Every row comes from one small tree of marks. The marks that hang from a mark follow it in brackets, in the order of their numbers. Every link used is in the known rows. Which tree was each row made from?
Known rows
Q924{Q107{Q252}}: [ 11.4 -79.6  -9.3  39.2 -13.4 -17.1  -4.2  35.4 -20.4 -17.3 -10.2  30.9
  -5.7  -0.6  -9.3 -19.1   4.3  18.6]
Q469{Q23 Q107}: [-13.1 -45.7 -30.5   8.0   4.9   2.8  15.1  -6.0 -28.5  -4.7 -12.6  20.5
   0.8   6.7   1.7 -25.2  -1.6   7.7]
Q23{Q469{Q107}}: [-11.5 -52.5  -4.5  23.1  -3.2  -4.8  -3.0   4.2 -63.4  -2.6  -0.3  20.3
 -14.5  -4.6  -9.3 -23.1   1.7   5.9]
Q158{Q252}: [  4.5 -42.2 -34.1  25.1  -3.1  -6.4   8.3  29.4 -34.5 -29.4  -6.6  35.7
   7.5   4.3 -17.6 -20.3 -10.2  18.6]
Q23{Q469{Q924}}: [ -3.6 -71.5 -28.0  21.1  -7.0  -8.9  14.8 -30.6 -29.4  -1.0  10.9  -3.3
   0.9  -3.6 -33.8 -18.0   7.1   7.6]
Q158{Q252{Q107{Q469 Q924{Q23}}}}: [-13.5 -33.9 -42.1  16.7   2.6   1.3  20.5  60.4  33.0 -30.0  -6.5  35.4
 -14.3  -8.2 -11.1 -27.9 -17.9  16.5]
Q158{Q252{Q107}}: [  9.6 -30.7 -22.9  27.4  -0.3  -5.5   9.8  31.6 -42.8 -33.3  -9.3  50.2
   1.0  -0.7 -30.5 -30.2 -21.4  14.5]
Q23{Q469{Q107} Q924}: [-14.3 -49.1 -11.5  31.0  -5.7  -2.7  -3.1  -3.5 -23.0  -5.7   5.2   3.6
  -8.8   0.0 -12.2 -20.6 -12.1  11.5]
Q924{Q23 Q107{Q252{Q158} Q469}}: [-34.5 -74.5 -18.0  28.0  -9.2 -10.5 -12.5  49.8  25.1  -4.2  -4.2  55.0
 -35.5  -5.8   0.8 -19.5   5.3  18.3]
Q107{Q252{Q158} Q469{Q924}}: [-31.5 -66.0  -8.6  20.8  -4.3 -12.7 -12.4  -0.4  37.0 -19.0   4.1  30.7
   0.9  -5.2 -29.1 -18.6  -4.0  17.5]
Q23{Q924{Q107}}: [ 22.8 -64.4 -30.8  41.0 -12.9  -9.1   3.6   5.0   8.1 -13.9  -3.9  -1.2
  -6.2   0.2 -27.5 -18.4 -10.9  14.9]
Q158{Q252{Q107{Q469 Q924}}}: [ -8.5 -32.8 -18.5  21.4   3.3  -2.5   1.9  53.5   4.2 -42.1  -6.7  33.8
   0.5 -12.6 -25.8 -29.2 -22.7  14.0]
Q469{Q107{Q252{Q158}} Q924{Q23}}: [-15.4 -45.0 -31.6  18.9   0.3  -7.4   6.4   3.4  49.9  -1.9  -8.7  39.8
 -11.0   3.6  -6.6 -23.0 -14.0  18.3]
Q23{Q924}: [  6.5 -51.0 -30.8  35.2  -8.7  -4.6   9.5  -7.5  22.7 -17.8   3.0  -8.9
   4.9   4.3 -30.1 -19.0 -13.1  20.3]
Q469{Q107{Q252 Q924}}: [ -1.8 -45.2  -5.7  28.7   0.5 -10.8  -3.3  43.1  30.0 -27.3 -14.7  14.2
   5.6  -3.0  -3.1 -23.6 -13.7  22.0]
Q924{Q23 Q107}: [ 23.3 -67.5 -43.8  29.5  -8.8  -7.4  17.9  22.4  -7.1   6.1  -9.6  18.0
 -25.6   0.3  -8.0 -20.4   7.3  12.7]
Q924{Q23{Q469{Q107}}}: [-16.5 -53.1 -25.1  19.4  -3.1  -1.1  11.9  10.2 -37.2  11.6  -0.5  21.1
 -27.9   0.0   5.4 -22.8   6.7   9.7]
Q158{Q252{Q107{Q924{Q23{Q469}}}}}: [-21.0 -36.3 -42.2  25.1   3.4  -0.4  29.6  50.8   5.5 -21.4  -0.6  41.9
 -15.9  -4.2 -10.7 -27.5 -16.4  13.5]

Which tree is each row?
[-42.7 -46.0 -31.6  29.0   3.4  -6.6  11.0  49.9  90.4 -19.9  -4.5  36.6
  -9.2   0.2  -9.2 -20.4 -11.1  27.8] : Q107{Q252{Q158} Q924{Q23}}
[-28.3 -58.3   3.1  29.0  -0.8 -11.5  -9.0  42.5   1.3 -19.0  -3.3  20.5
  -5.3  -6.4   2.3 -22.3  -5.7  17.4] : Q23{Q469{Q107{Q252 Q924}}}
[ -5.6 -85.4  -9.8  40.3 -18.4 -14.7 -14.3  32.1  21.2 -23.4  -2.3  11.7
 -10.4  -4.4  -9.7 -15.0  -3.8  20.6] : Q23{Q924{Q107{Q252 Q469}}}
[-31.3 -51.1 -25.6  14.8  -1.9   4.0  17.7 -11.4  19.6 -19.3   2.1   7.3
  -2.7   0.8 -20.0 -26.5 -14.1   8.7] : Q252{Q107{Q469{Q23{Q924}}}}
[ -0.8 -72.9 -17.1  34.7  -8.4 -17.3  -7.9   3.5  22.1 -12.2  -6.3  39.9
  -1.9  -2.4 -30.0 -20.1  -7.4  15.1] : Q469{Q924{Q107{Q252{Q158}}}}
[-28.1 -75.9 -33.0  20.6  -1.6 -11.7   9.9  -9.0  27.0  -9.0  -7.4  42.9
   3.5   3.8 -14.7 -20.9  -4.0  12.2] : Q469{Q23 Q924{Q107{Q252{Q158}}}}
[  5.6 -69.8 -51.7   9.1  -8.5  -3.3  21.4 -17.2  29.7   4.0   4.3  -8.2
 -11.5  -4.1 -19.2 -17.0  10.0  11.5] : Q107{Q469{Q924{Q23}}}
[-38.8 -31.5 -21.1  17.4   6.5   2.8   6.2  37.7  66.3 -14.5  -1.5  33.8
 -26.4 -13.2 -26.5 -31.4 -17.3  12.3] : Q252{Q107{Q469 Q924{Q23}} Q158}
[ 26.5 -46.3 -48.5  12.9  -2.0  -3.3  20.9 -17.5  17.7  10.2  -8.7  -0.6
  -9.6   1.6 -10.7 -22.8  -2.9  10.2] : Q469{Q107 Q924{Q23}}
[-38.6 -45.6  -7.3  33.0   3.7  -9.8  -5.9  42.9  65.3 -32.6  -3.1  34.6
   5.4  -2.8 -23.4 -21.6 -17.0  25.1] : Q107{Q252{Q158} Q924}
[-33.7 -33.2 -21.0  25.1   8.1  -4.0  -0.7  53.3  75.8 -15.1 -12.7  42.8
 -14.3   0.4   3.6 -24.9 -20.2  23.6] : Q469{Q107{Q252{Q158} Q924{Q23}}}
[  8.2 -45.2 -49.8  10.3  -3.5  -1.7  25.0  12.8   7.4 -15.2  -3.7  31.8
 -11.7  -4.7 -20.6 -26.8 -11.3   9.5] : Q158{Q252{Q107{Q469{Q924{Q23}}}}}
[-30.6 -38.7   2.8  20.8   2.1  -2.0 -14.7  14.5 -10.8 -18.3   2.5  48.2
 -18.1 -12.1 -40.2 -30.2 -13.9   7.6] : Q252{Q107{Q469} Q158}
[-25.7 -83.5  -9.3  35.4  -9.1 -18.5  -9.6   4.8  -9.1  -2.9   5.3  44.6
 -11.1  -6.2 -24.4 -18.0   0.5   9.9] : Q23{Q469{Q924{Q107{Q252{Q158}}}}}
[ 12.2 -79.2 -50.4  13.7  -3.5  -6.4  27.7 -28.6  -6.3   0.5  -9.0   4.5
   4.7   2.3 -16.3 -21.7   6.9   4.0] : Q469{Q23 Q924{Q107}}
[-28.0 -37.7   3.9  28.0   1.4  -9.6 -19.9  30.3   0.4 -20.5 -10.9  54.5
  -6.4   0.9 -11.2 -24.3 -16.0  19.2] : Q469{Q107{Q252{Q158}}}
[ -4.6 -37.9 -14.5  19.8  -2.8  -3.9  -1.0  38.1 -47.2 -33.9  -4.6  49.9
  -5.8  -7.9 -26.0 -28.3 -14.7  10.9] : Q158{Q252{Q107{Q469}}}
[-17.1 -40.3 -35.0   8.5  11.3   3.7  18.3   8.9  23.3 -14.9 -14.6   6.0
   8.0   0.6   0.1 -26.5 -10.2  11.4] : Q469{Q23 Q107{Q924}}
[-65.1 -37.7 -16.2   7.3  13.5   4.9   6.8  18.6  43.9 -23.6  -1.6  35.9
  -5.6 -10.9 -23.2 -31.9 -16.3   6.1] : Q252{Q107{Q469{Q23} Q924} Q158}
[-29.8 -69.8 -29.5  21.9  -4.6  -7.6  11.7  51.8  70.7 -19.9  -2.7   7.4
 -11.9  -5.3   6.2 -17.6   4.5  25.9] : Q107{Q252 Q469 Q924{Q23}}
[-18.3 -44.4 -31.9  10.3   0.3  -0.4  12.6 -11.0  41.6   0.5   3.4  30.7
 -23.0  -8.9 -36.5 -27.7 -11.1   6.1] : Q252{Q107{Q469{Q924{Q23}}} Q158}
[-19.9 -73.4 -43.0  -0.8  -1.7  -2.0  20.4 -37.2   8.8  -5.8   3.1  -5.9
   8.4  -1.0 -16.1 -18.9  11.1   5.8] : Q107{Q469{Q23 Q924}}
[ 11.7 -45.0 -28.1  14.9  -3.6  -6.1   8.9   5.3 -25.9 -29.0  -2.3  31.8
   2.1  -8.1 -35.9 -28.0 -16.5   7.4] : Q158{Q252{Q107{Q469{Q924}}}}
